Each row was made from one small tree. The marks that hang from a mark follow it in brackets, in the order of their numbers. Every link used is in the known rows. Write each row's tree.
Known rows:
Q_947(Q_86): [-2.55 -3.55 -0.61  4.21  2.83 -0.02 -2.38  0.78  0.79  3.21 -4.57  2.34
  2.41  3.04  5.88 -0.92  2.90  1.36 -0.78  1.99  1.84  2.48 -4.29]
Q_361(Q_86(Q_475)): [-0.33 -3.25  0.67  3.24  3.64  0.61  0.42  0.39  0.32  2.47 -3.03  0.39
  1.19 -0.34  1.70 -0.52  1.23 -1.26  1.91  1.59  1.66  1.03 -0.59]
Q_910(Q_86): [-1.84 -2.91 -1.22  5.02  0.90  0.46 -1.04  1.58  2.48  4.63 -0.31 -0.12
  2.94  1.01  7.29 -0.30  1.59  1.72 -1.58  2.88  0.88  4.56 -2.79]
Q_947(Q_86(Q_361 Q_636(Q_790(Q_475)) Q_910)): [ 1.43  3.59  0.27 -1.88 -0.38  0.15 -0.68  1.75 -2.58 -3.38 -2.13 -0.94
 -2.11  1.45 -5.23 -2.21  0.23 -0.06 -0.16 -4.48  1.14 -5.25 -0.85]
Q_86(Q_361(Q_790) Q_475 Q_947): [-0.47 -1.46 -0.94  2.46  1.06  0.44  1.78 -0.56  0.78  0.60  0.02  0.45
  2.38 -1.47 -0.88  0.68  0.59 -2.94  6.98  0.88  0.66 -0.23  5.26]
Q_910(Q_790(Q_475 Q_636)): [-1.39 -0.35  0.30 -8.73 -0.88 -1.89 -0.73 -0.44 -0.71 -1.92  0.90  2.50
 -2.44  1.49 -0.72  0.50 -0.34  2.59  0.42  4.77 -0.97 -0.94  0.25]
Q_790(Q_636(Q_86) Q_910): [-0.03  4.30  0.43 -1.41 -1.08 -0.06 -2.01  0.45  0.55  0.17  0.98  0.84
 -0.10  0.33  1.21  1.88  0.35  4.63 -3.80 -0.57 -1.71  3.90 -2.97]
Q_86(Q_361 Q_475(Q_790(Q_636 Q_910)) Q_947): [ 0.91  4.35 -1.26 -6.75 -2.17  0.54  0.57 -2.90  0.69 -4.61  1.92  0.68
 -7.65 -3.57 -4.35 -1.93 -1.22 -1.83 -3.63 -2.36 -3.01 -3.33  3.71]
Q_86(Q_361 Q_636 Q_910 Q_947): [ 0.40  0.59 -1.59 -0.50 -5.74  0.18 -0.84  1.70 -0.46  2.90  0.40 -4.36
  1.95  0.05 -1.28 -0.32 -1.48  1.38  2.78 -4.25 -0.19 -1.53  3.49]
Q_790(Q_475): [-2.92 -3.47 -1.07 -0.11  0.92 -0.48 -3.14  0.88  1.27  1.38 -3.96  3.90
 -1.63  3.48  1.47 -0.10  0.93  3.13  0.74  3.73  0.63  2.31 -2.32]
Q_475(Q_790(Q_636)): [-1.52 -3.07  0.13 -2.66 -1.95 -1.75 -3.20 -0.50  0.82 -0.86  1.10  4.37
 -1.57  1.03  0.77 -2.65  0.68 -0.28 -4.68 -0.04 -1.92  0.28 -0.62]
Q_636(Q_86(Q_910 Q_947)): [-0.90 -1.16 -0.04  5.11  0.89 -0.11 -0.95  1.37  1.77  3.38  0.30 -2.97
  2.50  3.06  4.45  3.42 -1.61  2.70  2.33 -3.32  1.66  2.70 -1.42]
Q_677(Q_86(Q_361(Q_790) Q_636)): [ 1.63 -2.24 -0.06  2.08 -3.79 -0.25  0.47  0.51 -2.35  1.72  0.86  0.75
  8.56 -0.78  0.58 -1.58  1.86 -1.74  2.04  1.29 -0.60 -0.12  2.24]
Q_910(Q_86(Q_636 Q_947)): [-1.14 -0.73 -0.64  2.12 -1.24  0.48 -1.28  0.25  1.74  5.23  4.34 -4.33
  2.66  0.28  4.36  0.21  0.39  1.05 -0.05  0.38  0.14  1.62  0.82]
Q_910(Q_86(Q_947)): [-2.20 -1.68 -1.66  3.49  1.45  0.59 -0.94  0.51  3.23  5.48  1.89 -2.12
  2.03  0.91  8.20  1.05  1.05  0.96  0.70  2.58  1.17  4.06 -1.12]
Q_86(Q_361(Q_790)): [-0.69 -2.37 -0.83  3.17 -1.74 -0.62  0.44  2.06 -0.22  2.67 -1.38  3.27
  6.42 -0.17  2.61 -0.48  2.01 -1.34  3.96  1.75  0.49  3.01  2.48]
Q_910(Q_86(Q_361 Q_475 Q_947) Q_790): [ 0.58  0.14 -1.45 -0.95  1.32  0.47  4.84 -1.19  0.98  0.48  5.39 -5.11
  1.74 -2.53  4.74 -0.06 -0.36 -1.50  2.80  2.16  0.58 -2.50  5.63]
Q_475(Q_790(Q_636(Q_86(Q_361)))): [ 0.33 -0.03 -0.52 -4.49 -3.36 -1.53 -1.19  0.59 -0.84 -0.92  5.26  2.50
  2.27  0.20  2.31 -3.35  1.22 -0.34 -5.25 -3.36 -2.20 -3.98  3.29]
Q_475(Q_790): [-2.02 -6.32  0.10  3.50  0.29 -1.66 -2.24 -0.10  2.01  0.42 -0.72  4.13
  0.72  2.54  4.28 -2.06  0.34 -0.84 -3.29  0.48 -0.35  2.36 -0.90]
Q_790(Q_475 Q_636(Q_86(Q_361 Q_910))): [ 0.40  3.64 -1.56 -6.06 -3.53  0.26 -1.20  2.56 -1.81 -0.44 -0.22 -0.23
 -2.14  0.47 -3.20  0.05 -0.54  3.78 -1.00 -2.73 -0.51 -4.07  0.14]
Q_361(Q_790(Q_636(Q_86(Q_475)))): [-0.19 -0.53  1.85  1.71  2.30 -0.19 -0.13 -0.51 -0.37 -1.16  2.02  1.66
  2.68 -0.60 -2.76  1.70  0.81 -0.05  2.36  0.32 -0.61 -0.22  0.46]
Q_790(Q_475 Q_636(Q_86)): [-1.74  0.68 -0.05 -5.12  0.04 -0.69 -3.35  0.76 -0.17  0.10  1.19  2.73
 -1.54  2.69 -0.29  0.55  1.05  4.38 -1.27  1.34 -0.73 -1.11 -1.69]
Q_86(Q_361 Q_636 Q_910(Q_790) Q_947): [ 1.40  0.82 -0.21 -2.66 -5.65 -1.14  2.82  0.89 -1.67  0.81  3.44 -6.07
  3.55 -0.61  0.00  0.76 -2.93  0.50  3.62 -2.95 -0.11 -2.41  5.74]
Q_947(Q_86(Q_361 Q_475 Q_636 Q_910(Q_790))): [ 1.91 -0.10  0.39  0.00 -1.10  0.43  4.03 -0.02 -3.72 -2.62 -1.26 -5.40
  0.66 -1.52 -4.17 -1.77 -1.55 -0.77  0.99 -2.90  0.70 -6.40  2.47]
Q_910(Q_86(Q_361)): [-0.73 -1.14 -2.77  2.06 -1.64  0.73  0.09  2.45  1.13  4.38  0.70 -0.70
  4.59 -0.52  7.35 -2.13  2.31  0.97 -1.27  1.38  0.56  2.01  0.61]
Q_636(Q_790): [-1.18 -1.70  1.51  4.53  2.58 -1.72 -2.93  0.69  2.28 -0.81 -0.39  3.28
  3.25  3.89  3.88 -0.12  1.43  0.95  1.38 -0.22  0.41  4.39 -1.04]

Write each row's tree:
[ 0.30 -0.43  1.03 -4.94  2.11 -0.07  0.26 -2.54  0.10 -0.68  2.98  0.23
 -4.17 -2.41 -1.48 -1.49 -0.06 -4.59 -1.40 -1.27 -0.21 -3.68  2.51]  Q_361(Q_86(Q_475(Q_790(Q_636)) Q_947))
[ 0.99  4.08  1.96  1.34  1.90  0.58  1.05 -1.04 -0.33 -3.09  0.71  1.01
 -0.62 -2.28 -4.85  2.88 -0.44  0.78 -0.21  0.00 -1.52  2.35 -1.45]  Q_361(Q_790(Q_636(Q_86(Q_475)) Q_910))
[ 0.47 -0.36  0.06  0.89 -1.65  0.33  1.23 -0.87 -1.01  0.20  2.39 -1.78
  3.10 -2.21 -4.37 -0.05  0.03 -2.73  6.33 -1.03 -0.63 -3.01  7.04]  Q_86(Q_361(Q_790) Q_475 Q_636 Q_947)
[ 1.04 -5.35 -1.07  2.26  0.68  0.07  0.58 -2.21  0.00 -3.25 -0.61  2.49
  0.09  0.02  1.30 -4.74  0.94 -2.62 -3.35  0.21 -0.80 -3.84  1.32]  Q_677(Q_86(Q_361 Q_475(Q_790)))
[ 0.39  2.16 -1.22 -7.55 -3.01 -0.25  3.35  0.12 -1.12  1.33  7.38 -5.33
  0.83 -1.26  1.83 -0.31 -0.84  0.08  1.56  2.16 -0.10 -4.56  5.95]  Q_910(Q_86(Q_361 Q_636 Q_947) Q_790(Q_475))
[ 0.92  1.47  1.57 -0.93 -0.48  0.57  1.99  1.50 -2.00  3.21 -0.68 -3.07
  0.11 -1.59 -4.98  3.22 -2.34 -3.36  5.36 -0.62  2.50  0.01  0.39]  Q_361(Q_86(Q_636 Q_910 Q_947) Q_790(Q_475))
[ 0.09 -0.64 -1.00  4.72 -0.19  0.68  1.74  2.88 -1.57  2.20 -5.53  0.50
  3.89 -0.73  1.22 -0.10  1.08 -2.55  2.44 -1.12  2.44  1.09 -2.07]  Q_947(Q_86(Q_361(Q_790) Q_910))
[-1.32  3.95 -0.91 -6.71 -1.53  0.41 -2.67 -0.05  0.54 -1.56 -3.51  3.61
 -7.38  0.25 -3.28  0.85 -0.15  4.59 -2.95  3.39 -1.66  2.62 -4.03]  Q_790(Q_475 Q_636 Q_910)
[-0.14 -3.12 -0.94  4.61  0.52  0.50 -1.12 -0.34  1.67  2.75 -3.08 -1.73
  1.21  2.52  4.36  1.78 -1.02  1.46  1.32  0.34  1.61  3.23 -3.97]  Q_677(Q_86(Q_910 Q_947))
[ 2.16 -1.11  2.65  5.47  0.73  1.05  2.99  1.23 -2.66  1.44 -2.60 -3.39
  2.53 -3.16 -6.96  1.49 -1.57 -3.84  4.18 -2.15  1.64  0.00 -0.02]  Q_361(Q_86(Q_475 Q_636 Q_910) Q_790)
[ 1.10  7.48 -2.45 -5.15 -1.40  2.68  1.83 -1.22  1.27 -0.51  2.53 -3.83
 -5.22 -4.89 -1.24 -0.14  0.21  0.81 -2.30  0.22 -1.88 -1.03  1.90]  Q_790(Q_636 Q_910(Q_86(Q_361 Q_475 Q_947)))
[-0.63  4.37  0.32 -4.73 -0.94  0.18 -0.92  0.09 -0.24 -2.12 -3.24  4.41
 -4.64 -1.38 -5.02  2.45 -0.25  1.64 -0.35  4.24 -1.28  4.06 -3.23]  Q_361(Q_790(Q_475 Q_636 Q_910))
[ 0.28  1.86 -0.85  0.04 -0.39  0.15  2.01  2.17 -0.63  1.25  0.82 -1.20
  1.52  0.27 -1.05  3.37 -1.59 -0.47  5.33 -1.75  2.09 -1.12  2.03]  Q_636(Q_86(Q_361(Q_790(Q_475)) Q_910 Q_947))
[ 0.19  3.66 -1.43 -5.35 -1.62  0.89  0.75  2.14 -3.15 -0.92 -5.02  1.99
 -2.87 -1.96 -5.17 -0.38  0.73 -1.60  0.94  0.32  1.20 -3.30 -2.19]  Q_947(Q_86(Q_361(Q_790(Q_475 Q_636)) Q_910))
[-0.41  3.60  1.21 -0.09  2.80 -0.43 -1.72 -0.04  2.03 -3.96 -2.66  3.78
 -5.03  2.63 -1.21  1.61 -0.39  2.41 -0.69  1.27 -0.05  4.86 -3.58]  Q_636(Q_790(Q_475 Q_910))
[-0.06  2.33  1.46  1.86  4.04 -0.90 -1.21  0.69  1.82 -2.00  1.97 -1.29
 -2.08  4.34 -0.20  3.63 -2.07  1.82  3.08 -3.90  1.96  0.47 -1.24]  Q_636(Q_86(Q_910 Q_947) Q_790(Q_475))
[ 2.14  0.39  2.34  0.83  0.55  0.57  1.98 -1.65 -1.19 -2.02  0.01 -1.21
 -3.72 -2.85 -4.92 -1.72 -1.51 -3.19 -5.00 -2.18 -1.01 -0.94  0.23]  Q_361(Q_86(Q_475(Q_790(Q_910)) Q_636))
[ 0.74 -3.36  0.37 -0.19  0.80 -0.81  1.84 -0.13 -0.66 -1.78 -3.24 -0.52
 -1.30  2.58  1.36  1.55 -2.38  2.06  0.32  4.15  1.48  0.68 -3.99]  Q_677(Q_86(Q_910(Q_790(Q_475))))
[ 0.36 -3.22 -0.55  5.72  2.76  1.33 -0.21 -1.87  1.71 -0.13 -3.75 -2.65
 -2.07  1.28  0.40  1.63 -1.70  0.73  2.31  0.05  1.38  0.72 -2.85]  Q_677(Q_86(Q_475 Q_910 Q_947))
[ 0.22  5.63  1.43 -1.06 -0.05 -0.08  0.25 -0.51  0.81  0.48  3.55  0.00
  1.47 -1.24  0.31  4.86 -0.44  0.68  1.22 -0.12 -0.89  4.86 -0.52]  Q_361(Q_790(Q_636(Q_86(Q_947)) Q_910))
[ 0.05 -0.99  2.66  6.39  6.29 -0.84 -1.21 -0.82  1.79 -3.33  2.44  0.94
  2.42  3.27  1.00  0.76  0.63  1.01  1.82 -2.64  0.35  0.46  0.08]  Q_636(Q_86(Q_475) Q_790)
[ 1.42  3.98  1.10 -5.60  1.58  0.72  1.57 -3.07  0.42 -2.25  1.68 -0.43
 -7.40 -4.12 -3.43 -0.17 -1.22 -3.62 -3.76 -1.23 -1.08 -1.24  0.47]  Q_361(Q_86(Q_475(Q_790(Q_636 Q_910)) Q_947))
[ 1.09  4.06 -1.04 -5.16  0.02  1.13  0.87 -2.19 -1.29 -5.37 -1.98  2.27
 -7.15 -3.30 -4.22 -4.07  0.91 -2.37 -7.17 -1.89 -2.00 -4.88 -0.44]  Q_947(Q_86(Q_361 Q_475(Q_790(Q_636 Q_910))))
[ 1.14 -2.71 -1.28  0.28 -4.33 -0.06 -1.46  0.29 -1.63  2.06  0.51 -0.23
  6.03  0.93  2.12 -3.23  1.99  1.42 -0.83  0.48 -1.01 -1.63  1.78]  Q_677(Q_86(Q_361 Q_636))
[-0.11  2.09  0.49 -2.09  2.57  0.76 -0.25 -3.15 -0.07 -5.13 -3.12  2.59
 -8.30 -1.81 -3.99 -2.42  0.23 -1.64 -7.53 -0.55 -1.52 -1.56 -3.82]  Q_947(Q_86(Q_475(Q_790(Q_636 Q_910))))
[-0.82 -1.88  0.98 -1.56 -0.73 -1.86 -2.52 -0.22  0.34 -0.81  4.27  3.06
  0.95  1.89  2.42 -1.50  0.57  0.18 -5.56 -2.12 -1.67 -1.06  0.00]  Q_475(Q_790(Q_636(Q_86)))
[ 0.27 -2.80  1.89  5.15  4.38  0.55  2.31  0.46 -0.52  2.14 -2.24  1.27
  3.41 -1.95 -0.05  1.05  1.22 -4.32  4.82  2.48  2.14  2.60  0.04]  Q_361(Q_86(Q_475) Q_790)
[-0.35 -3.21 -0.09  1.76 -1.28 -0.25 -2.39 -1.57  0.63  2.99  1.50 -1.62
  3.80  2.31  3.06  0.08  0.61  1.57  0.82  1.22 -0.29  0.80 -0.03]  Q_677(Q_86(Q_636 Q_947))
[ 1.16 -4.33  0.77  3.94  0.10 -0.94  1.95  0.05 -0.29 -0.27 -2.15 -1.51
  3.56  2.06  4.87  1.44 -1.85  1.11  0.36  2.20  1.12  3.06 -3.65]  Q_677(Q_86(Q_910(Q_790)))
[ 0.37 -0.12  1.37  2.43  1.88  0.68  0.13 -2.84 -0.71 -4.14 -2.48  0.04
 -5.57 -0.89 -5.09 -2.84 -0.58 -1.59 -6.62 -1.93 -1.07 -2.18 -2.62]  Q_947(Q_86(Q_475(Q_790(Q_910)) Q_636))
